Every row comes from one small tree of marks. The marks that hang from a mark follow it in brackets, in the order of their numbers. Every link used is in the known rows. Which tree was each row made from?
Known rows
Q468[Q718[Q37[Q527] Q446] Q831]: [ 1.51 -3.11  2.17  2.86 -4.22 -0.87 -0.13  2.57 -0.47 -2.91 -6.90 -0.95
  4.90  1.88 -2.22 -2.04 -1.06  6.01 -4.72 -4.53 -5.20  3.24 -3.71 -0.50]
Q37[Q527[Q78]]: [-1.69  0.83 -0.13  0.96  1.27 -1.15 -0.32  1.76 -0.07  0.14  1.57  1.27
  3.34 -0.85  0.06 -0.61  4.19 -1.14 -1.58  4.32  4.13  1.49 -0.32  3.67]
Q306[Q527[Q37[Q545] Q78[Q718]]]: [ 2.88  1.46  0.14  1.22  0.90 -5.76 -2.62  1.87 -0.87  1.05  2.56 -1.30
  3.04  1.75 -1.08 -2.30  0.52 -5.89  2.61  2.77  2.50 -4.28 -1.18  4.20]
Q468[Q718[Q298 Q446] Q831]: [-0.73  1.97  1.49  3.49 -1.10  1.89 -0.17  5.18 -7.21  2.88 -1.31 -1.69
  2.00 -0.28 -0.51  0.87 -4.04  3.77 -6.54 -7.06 -3.43  4.44 -3.29 -6.05]
Q306[Q527[Q37[Q545] Q78]]: [ 1.08  2.63  2.81  2.87  0.34 -4.18 -2.99  1.94 -1.23  1.65  2.03 -1.02
  1.84  0.84 -0.64 -2.24  1.11 -6.75  2.47  5.07  1.12 -1.33 -1.46  2.88]
Q37[Q527[Q306] Q545[Q298] Q831]: [ 0.08 -1.11  8.88 -5.42 -2.46  4.51  6.20  0.48 -1.75  1.61  2.28  2.13
 -5.92  2.97 -3.21 -0.15  4.34  0.62  6.52 -0.05 -2.29  2.85 -1.52 -0.14]
Q468[Q718[Q298]]: [-0.88  1.67  0.78  2.47  4.94  2.12 -0.42  0.35 -5.97  2.93 -0.37 -3.87
  0.54 -2.52  0.84 -0.37 -2.85  0.94 -1.04 -0.96 -0.10  4.07 -0.42 -1.36]
Q527[Q37 Q306]: [ 2.03  2.01 -0.15  2.35  2.37  4.34 -3.55 -6.11 -3.25  0.11  1.40 -4.08
 -2.70 -3.32 -1.24 -4.02  1.27  0.83  3.47  1.30 -4.16  1.40  2.89  0.83]
Q78[Q718[Q37[Q545[Q298]] Q446]]: [-0.17 -5.67 -3.78 -2.89 -2.25 -5.23 -0.49 -3.08  4.52 -1.54  1.30 -0.31
 -0.46  1.04 -0.34  0.85 -4.67  2.58  0.79 -4.41 -2.97 -2.06  2.21  1.50]
Q368[Q718[Q37 Q446]]: [-2.95 -5.80 -0.40  0.59 -2.90 -2.27 -1.00 -4.63  6.99 -2.12 -4.66  0.34
 -1.61 -1.44  2.26 -0.88 -2.67  3.10 -0.54 -1.72 -0.37  0.74  2.61  1.01]
Q368[Q718]: [-3.42 -4.32  1.65  2.99  1.09 -0.63  1.03 -2.86  2.09  1.34 -2.14 -1.14
 -1.19 -1.63  1.76 -3.10 -0.72  1.50 -0.45  0.40  4.48  3.72  2.57  3.69]
Q368[Q718[Q37]]: [-1.49 -6.60  0.49  1.66 -1.13 -2.29  0.49 -4.26  6.10 -2.84 -5.51 -1.18
 -1.19 -0.83  1.25 -3.65 -1.23  2.94 -0.07  0.70  2.36  2.56  3.96  4.12]
Q306[Q527[Q78]]: [-2.57  2.32  1.52  2.41  3.80 -0.31 -1.26  2.02 -0.02  3.14  1.71 -1.92
  2.63  0.16  2.66 -0.61  1.37 -7.08  1.16  5.57  4.94 -0.49 -0.65  2.12]
Q78[Q718]: [-2.03 -2.93 -4.95  1.83  4.03 -0.68  1.21 -2.58  0.53  1.29  2.03 -2.07
  2.06 -0.59  1.11 -2.02 -1.10  0.76 -1.09 -0.38  4.08 -0.32  2.12  4.85]
Q37[Q527[Q78[Q718]] Q545[Q298]]: [ 2.24 -2.13  2.05 -3.80 -1.93 -6.94  1.05  3.82 -1.62  0.10  5.17  1.32
  1.03  2.20 -3.21  0.40  1.18  0.03  1.62 -0.76  1.54  0.33  0.19  4.05]
Q37[Q527 Q545]: [-4.23 -4.68  5.17 -0.36 -1.62 -4.86  2.88  1.15  0.84  0.91  1.97  1.65
  0.48  0.03 -1.84 -4.74  1.21  0.04  0.74  4.36  2.17  3.48 -1.71  6.46]
Q527[Q78[Q718]]: [ 0.55  1.56 -5.79  2.26  2.00 -1.61 -1.42  1.64  0.86  0.42  3.20 -0.99
  4.87 -0.60  0.28  0.36  1.03 -1.38 -2.54  0.80  4.26 -1.08  2.37  2.57]
Q468[Q718[Q37 Q298] Q831]: [ 2.81 -0.88  1.22  3.25 -1.14  0.82  0.19  4.12 -4.00 -1.77 -5.01 -3.20
  2.36  1.33 -1.78 -2.13 -3.23  5.06 -5.37 -4.56 -2.76  5.05 -0.67 -2.57]
Q78[Q718[Q298 Q446]]: [-3.11 -0.25 -6.46 -2.19  2.94 -0.84 -0.39 -1.21 -1.32  2.57  4.78  0.22
 -0.96 -2.24  2.61  2.84 -4.35  0.31 -2.49 -4.45  1.96 -2.97  1.10 -2.25]
Q527[Q37]: [-0.19  1.16 -2.29  5.87  2.43 -0.02 -2.63 -4.65 -2.40  0.88  0.59 -1.76
 -0.88 -2.09  0.01 -2.20 -0.02  0.65 -0.38  2.23 -1.49  2.73  1.44  3.22]
Q306[Q527[Q37]]: [-1.54  0.85  1.62  3.60  4.61 -0.64 -1.70 -3.02 -2.43  2.75  0.07 -2.45
 -0.75 -0.32  1.90 -2.54  0.31 -4.87  2.83  4.34  1.42 -0.23 -1.11  3.74]
Q818[Q718[Q298 Q446]]: [-3.51  1.15 -3.99 -0.72  1.99 -1.98 -1.26 -2.06 -3.79  3.38  4.40  2.76
 -2.69 -2.11  4.15  4.04 -4.48  0.23 -2.78  0.26  1.71 -3.50 -0.29 -2.09]
Q818[Q718[Q37 Q298]]: [ 0.02 -1.58 -4.20 -0.87  1.77 -3.27 -0.93 -2.99 -0.68 -1.59  0.67  1.24
 -2.07 -0.45  3.02  0.96 -3.57  1.60 -1.58  2.55  2.70 -3.20  2.37  1.19]
Q468[Q718]: [-1.40 -0.32  1.29  5.35  4.17  1.66 -0.02 -1.28 -2.93  2.16 -2.37 -4.75
  2.97 -1.47  0.31 -2.74 -1.15  1.16 -0.40  1.02 -0.74  4.82 -0.67  2.66]
Q78[Q718[Q37[Q831] Q298]]: [ 0.89 -1.49 -5.82 -2.40  1.95  1.87  2.37 -1.66  2.64 -1.71 -0.10  0.59
 -1.51  1.33  1.03  1.64 -1.09  1.44 -0.77 -2.63  2.67 -2.96  2.40 -0.63]
Q718[Q37 Q298 Q446]: [-3.63 -0.45 -3.73 -2.57 -0.73 -0.14 -2.64 -2.71  2.82 -0.70  0.88  1.34
 -3.39 -3.18  3.45  3.84 -4.83  1.11 -2.18 -1.68 -2.98 -0.72  1.90 -5.59]

Which tree is each row?
[ 1.76 -2.02  1.87  1.89  0.93  2.73  2.51 -1.39  1.68 -2.64 -7.20 -1.30
  2.28  1.45 -1.01 -1.55  2.59  2.81  1.00  1.03 -1.88  2.35 -2.05  2.49]
Q468[Q718[Q37[Q527 Q831]]]
[-0.84  1.23 -1.17  0.98  4.23 -1.73 -1.12  1.92  0.09  2.52  2.27 -1.94
  3.83  0.92  2.04 -0.55  1.04 -6.28  1.36  3.26  6.14 -3.41 -0.23  3.20]
Q306[Q527[Q78[Q718]]]
[ 0.03 -1.36  1.00  0.56 -1.03  2.76  1.13 -1.84  2.61 -1.88 -6.57  0.24
  1.97  0.72 -0.09  1.21  0.98  2.85  0.35 -1.22 -4.73  0.38 -3.29 -0.65]
Q468[Q718[Q37[Q527 Q831] Q446]]
[ 0.95  4.18  2.61 -1.94 -0.35  7.88  3.13  1.75  0.34 -0.08  0.41  2.44
  0.11  0.74 -1.34  0.78  8.39 -1.39  2.20  2.87  1.87 -0.50 -1.07 -0.90]
Q37[Q527[Q78 Q306] Q831]
[-0.01  1.59 -0.70  0.08  0.06  4.24  0.17 -0.65  0.02 -0.14 -3.97 -0.31
 -1.01 -0.60  1.24  3.71 -2.63  2.01 -0.88 -3.39 -5.06  0.32 -1.58 -5.99]
Q468[Q718[Q37[Q831] Q298 Q446]]
[-1.09  0.44 -2.05 -1.67 -4.37  2.11  0.54 -0.45  7.42 -3.26 -3.11  5.13
  0.78  1.10  0.88  4.26  3.38  0.51 -1.30  0.85 -2.63 -2.52 -1.51 -2.42]
Q718[Q37[Q527[Q78] Q831] Q446]
[ 0.42 -2.50 -2.99 -2.74  1.64 -4.37 -0.22 -2.48 -0.96 -2.39  0.25  2.71
 -1.96  0.05  1.98  0.57 -1.69  2.03 -0.99  2.97  3.68 -3.85  1.00  2.46]
Q818[Q718[Q37[Q527] Q298]]
[ 0.96  4.11  0.07  3.70  3.30 -1.40 -3.79  0.31 -2.01  1.95  1.15 -1.78
  2.04 -0.14  1.11 -0.59  1.82 -6.44  1.78  4.51  1.90 -1.77 -0.81  2.14]
Q306[Q527[Q37 Q78]]
[-4.09 -4.88 -0.03 -0.32 -5.14 -4.20 -1.21 -2.63  7.47 -1.78 -0.90  1.22
 -0.34 -0.93  0.57 -0.96 -3.98  1.26 -0.31  0.97 -5.23  0.92  0.67  0.60]
Q718[Q37[Q545] Q446]
[ 1.29  1.88 -7.79 -1.84 -0.48 -2.13 -3.23  1.28  2.59 -1.94  2.96  0.66
  2.70 -1.29  1.25  3.93 -2.00 -0.61 -3.41 -2.33  1.05 -4.25  2.63 -3.09]
Q527[Q78[Q718[Q37 Q298 Q446]]]
[ 4.25  2.64  4.65 -0.70 -1.71  5.48  0.51 -3.48 -3.93  0.97  2.17 -1.48
 -6.72  0.85 -3.65 -0.97  2.00  0.79  6.76 -1.41 -7.01  2.09  1.45 -1.85]
Q527[Q37[Q545[Q298] Q831] Q306]
[-4.75 -1.48  0.06 -0.87 -0.18 -0.47 -0.28 -1.44  0.05  2.51  0.64  1.12
 -4.12 -3.26  3.03  1.76 -3.81  1.14 -1.87 -3.65  2.42  1.12  1.68 -3.10]
Q368[Q718[Q298 Q446]]
[-1.57  2.93 -2.19 -1.63  3.57 -1.70 -1.96  2.77 -1.10  3.42  3.97 -0.58
  1.86 -0.07  3.06  2.56 -1.13 -6.71  0.36  0.63  4.66 -5.09 -0.98 -1.52]
Q306[Q527[Q78[Q718[Q298 Q446]]]]
[ 5.25  6.23 -1.85  2.52  0.60  3.26 -5.86 -2.15 -3.00 -1.20  2.54 -3.23
  0.52 -2.92 -2.28 -1.65  3.15 -1.10  1.83  1.83 -3.48 -0.29  3.31 -1.07]
Q527[Q37 Q78 Q306]
[-3.73 -2.25 -0.59 -3.66 -4.37 -3.80 -1.52 -0.57  3.81 -0.80  1.83  2.15
 -3.55 -1.99  1.29  1.90 -6.07  0.69 -1.18 -1.19 -4.39 -0.23  1.16 -4.53]
Q718[Q37[Q545] Q298 Q446]
[-0.37  0.08 -1.23  0.19  1.23  0.43 -2.49 -1.65 -0.80 -0.50 -2.81 -2.36
  0.13 -2.23  1.35  1.88 -4.82  2.37 -1.37 -2.97 -4.98  1.12 -0.26 -4.33]
Q468[Q718[Q37 Q298 Q446]]
[ 0.93 -1.55  0.84 -4.39 -3.68 -5.63 -0.66  3.28  2.60 -3.77  1.42  2.52
 -0.46 -0.22 -1.47 -0.62 -0.46 -0.12 -0.77  2.44  0.61 -0.21  1.27 -0.23]
Q718[Q37[Q527[Q78] Q545] Q298]
[ 1.38  4.07  3.59  2.80 -0.65 -0.41 -0.18  2.75 -0.56  2.02  0.79  0.88
  0.77  2.55 -0.72 -0.28  3.18 -6.86  3.05  4.44  1.21 -1.80 -2.62  1.20]
Q306[Q527[Q37[Q545 Q831] Q78]]
[-1.16 -0.09  2.04  6.24 -1.78  1.63  0.15  3.59 -4.34  2.36 -3.39 -2.39
  4.56  0.55 -1.12 -1.21 -2.59  4.16 -5.72 -5.12 -3.98  5.25 -3.63 -1.87]
Q468[Q718[Q446] Q831]
[ 5.73  8.04 -1.15  2.16 -0.63  7.95 -2.55 -1.18 -1.82 -0.74  1.14 -0.74
 -0.79 -0.80 -2.51  0.66  5.91 -1.55  2.60  1.24 -3.42 -1.11  2.02 -3.40]
Q527[Q37[Q831] Q78 Q306]
[ 2.43  0.21  0.44 -2.39 -2.12  4.92  1.33 -0.95  5.53 -4.56 -3.43  1.72
  0.11  1.38 -1.07 -0.21  5.99  0.65  2.18  3.02 -0.61 -1.10  1.05  0.05]
Q718[Q37[Q527[Q78 Q306] Q831]]
[ 0.95  1.49  6.04 -2.62 -3.86  0.12  5.01  4.94 -0.64  1.32  2.80  4.41
 -1.88  4.10 -3.06  3.13  5.10 -1.13  2.50  0.68  0.34  2.53 -2.23  0.18]
Q37[Q527[Q78] Q545[Q298] Q831]
[ 0.97  3.45 -2.05 -2.55  0.80  3.35  4.05  3.91 -0.40  0.04  1.78  4.40
  1.00  2.22 -0.31  3.81  6.21 -1.24 -1.27  0.01  5.77 -2.97 -1.79 -0.73]
Q37[Q527[Q78[Q718[Q298]]] Q831]
[ 2.13  0.14  1.45 -0.79  1.76  3.24  2.26  0.14 -1.39 -1.91 -4.83 -0.43
 -0.25  0.70 -0.35  0.71  0.95  2.32  0.34 -0.78 -1.36  1.43 -1.74 -1.64]
Q468[Q718[Q37[Q527 Q831] Q298]]
[ 0.11 -0.60  5.65 -3.20 -3.18 -2.35  0.15  3.22  0.28 -0.76  3.44  0.56
  1.69 -0.66 -3.88 -4.37  3.67 -1.22  2.64  4.14  0.59  0.87 -0.21  3.13]
Q37[Q527[Q78 Q306] Q545]
[ 3.00  2.63 -3.70 -1.02  1.87  2.88 -2.52  0.13 -0.08 -0.45  3.90 -3.49
  3.00 -1.66 -1.09 -1.49  2.10 -0.95  1.21 -0.04  1.81 -2.50  3.88  0.28]
Q527[Q78[Q718] Q306]
[ 6.07  7.18 -6.69  1.72  0.86  2.19 -1.43  1.69 -2.78 -0.35  2.92  1.86
  0.62  0.99 -1.27  4.24  2.96 -1.38 -1.79 -2.33  1.22 -3.87  1.02 -2.69]
Q527[Q37[Q831] Q78[Q718[Q298]]]
[-2.51  2.44 -0.22  1.45  3.04  1.91 -1.59  0.10 -4.92  3.40  0.41 -2.22
 -0.03 -3.22  1.89  2.23 -4.13  0.59 -1.77 -3.15 -2.80  2.20 -1.49 -4.52]
Q468[Q718[Q298 Q446]]
[-2.01 -2.56  1.67 -2.14 -5.75  0.56  1.97 -2.10  6.12 -0.70 -1.01  2.86
 -4.26  2.08  0.12  4.06 -2.14  1.42  1.83 -2.21 -7.07  1.09  0.09 -3.34]
Q718[Q37[Q545[Q298] Q831] Q446]
[ 0.72  1.43  2.40  4.54  0.77  1.96  1.03  5.64 -8.14  2.33 -1.80 -3.30
  2.24  0.35 -1.49 -1.77 -2.78  3.70 -5.72 -4.76 -0.75  6.18 -2.07 -2.71]
Q468[Q718[Q298] Q831]
[ 1.74 -1.37  0.75 -0.56  2.56 -0.35 -0.62 -0.43 -2.01 -2.30 -3.79 -2.41
  1.04 -1.03 -0.15 -1.16 -1.36  2.64 -0.22 -0.30 -1.39  2.02 -0.57  0.12]
Q468[Q718[Q37[Q527] Q298]]
[ 0.77 -2.99 -3.25 -3.36 -0.94 -1.09  3.23  0.05  3.51 -1.80  0.60  1.38
 -1.64  1.94 -0.59  0.28 -2.05  1.26  0.07 -2.25  1.73 -2.52  1.74  0.20]
Q78[Q718[Q37[Q545 Q831] Q298]]
[ 2.64  2.99 -0.07 -3.38  0.32  6.71  3.42  1.68  0.70 -0.97  0.82  2.21
  1.26  1.98 -1.80  0.76  7.88 -0.86  2.08  0.58  3.14 -3.32 -0.69  0.09]
Q37[Q527[Q78[Q718] Q306] Q831]
[-1.90 -1.39  7.97 -3.38 -3.22  4.19  6.44  1.12  1.30  0.78  0.59  2.92
 -2.62  1.99 -3.27 -3.45  5.58 -0.25  4.45  2.86  0.11  1.41 -2.60  1.76]
Q37[Q527[Q306] Q545 Q831]
[ 3.19  4.17 -2.90  0.59  4.33 -2.58 -3.51  1.20 -3.55  1.51  3.05 -1.59
  1.48  0.51  0.87  0.65  0.24 -5.95  1.34  1.14  3.74 -5.13 -0.24  0.70]
Q306[Q527[Q37 Q78[Q718[Q298]]]]
[ 0.62  1.03 -3.20 -2.09  2.30 -2.30 -0.03  2.81 -1.69 -0.10  3.67  1.41
  2.86 -0.54 -0.20  0.79  2.60 -0.67 -2.13  0.90  5.66 -2.11  0.22  1.95]
Q37[Q527[Q78[Q718[Q298]]]]
[-2.04 -4.74  0.11 -4.14 -2.34 -3.06 -0.44 -2.37  3.91 -2.32 -3.02  2.69
 -3.70 -1.89  1.94  0.83 -2.39  2.88 -0.88 -3.02  1.14 -0.95  1.49 -1.90]
Q368[Q718[Q37[Q527] Q298 Q446]]
[-1.05 -8.82  4.33 -0.95 -4.39 -6.08  1.82 -2.07  6.49 -3.94 -4.99  0.84
 -0.77  0.55 -1.07 -5.39 -0.15  3.21  1.33  1.31  2.52  2.10  1.89  6.09]
Q368[Q718[Q37[Q527 Q545]]]
[-1.14  0.81  4.87  2.63  0.83  0.17  1.81 -0.65 -0.84  3.06 -0.14  0.18
 -1.84  2.38  0.07 -2.23  1.62 -5.32  4.12  4.23  0.71 -0.48 -3.14  2.88]
Q306[Q527[Q37[Q545 Q831]]]
[-3.29 -0.26  0.30 -3.76 -5.54  0.71  1.79  0.35  4.83 -0.56  0.36  4.71
 -5.01  0.27  0.96  4.17 -3.10  0.23 -0.44 -1.90 -4.40 -0.99 -0.67 -6.65]
Q718[Q37[Q545 Q831] Q298 Q446]
[ 3.31 -1.89  2.45  1.48 -1.34 -0.34  0.70  4.64 -4.36 -2.81 -5.41 -1.71
  2.65  1.82 -2.55 -2.45 -1.14  5.60 -4.74 -4.12 -1.76  4.29 -2.19 -1.27]
Q468[Q718[Q37[Q527] Q298] Q831]
[ 0.14  1.21  5.46  1.37  1.57  0.37  1.49 -0.86 -2.58  3.75  0.91 -0.50
 -3.98  2.99  0.10 -0.03  0.81 -4.81  5.49  2.08 -0.80  0.40 -2.49  1.55]
Q306[Q527[Q37[Q545[Q298] Q831]]]
[-1.08 -2.58 -7.48 -3.37  1.00 -1.86 -1.45 -2.72  2.74 -1.44  1.72  0.29
 -0.81 -1.40  2.22  2.51 -4.84  1.66 -2.03 -4.35 -0.23 -4.10  2.62 -2.09]
Q78[Q718[Q37 Q298 Q446]]
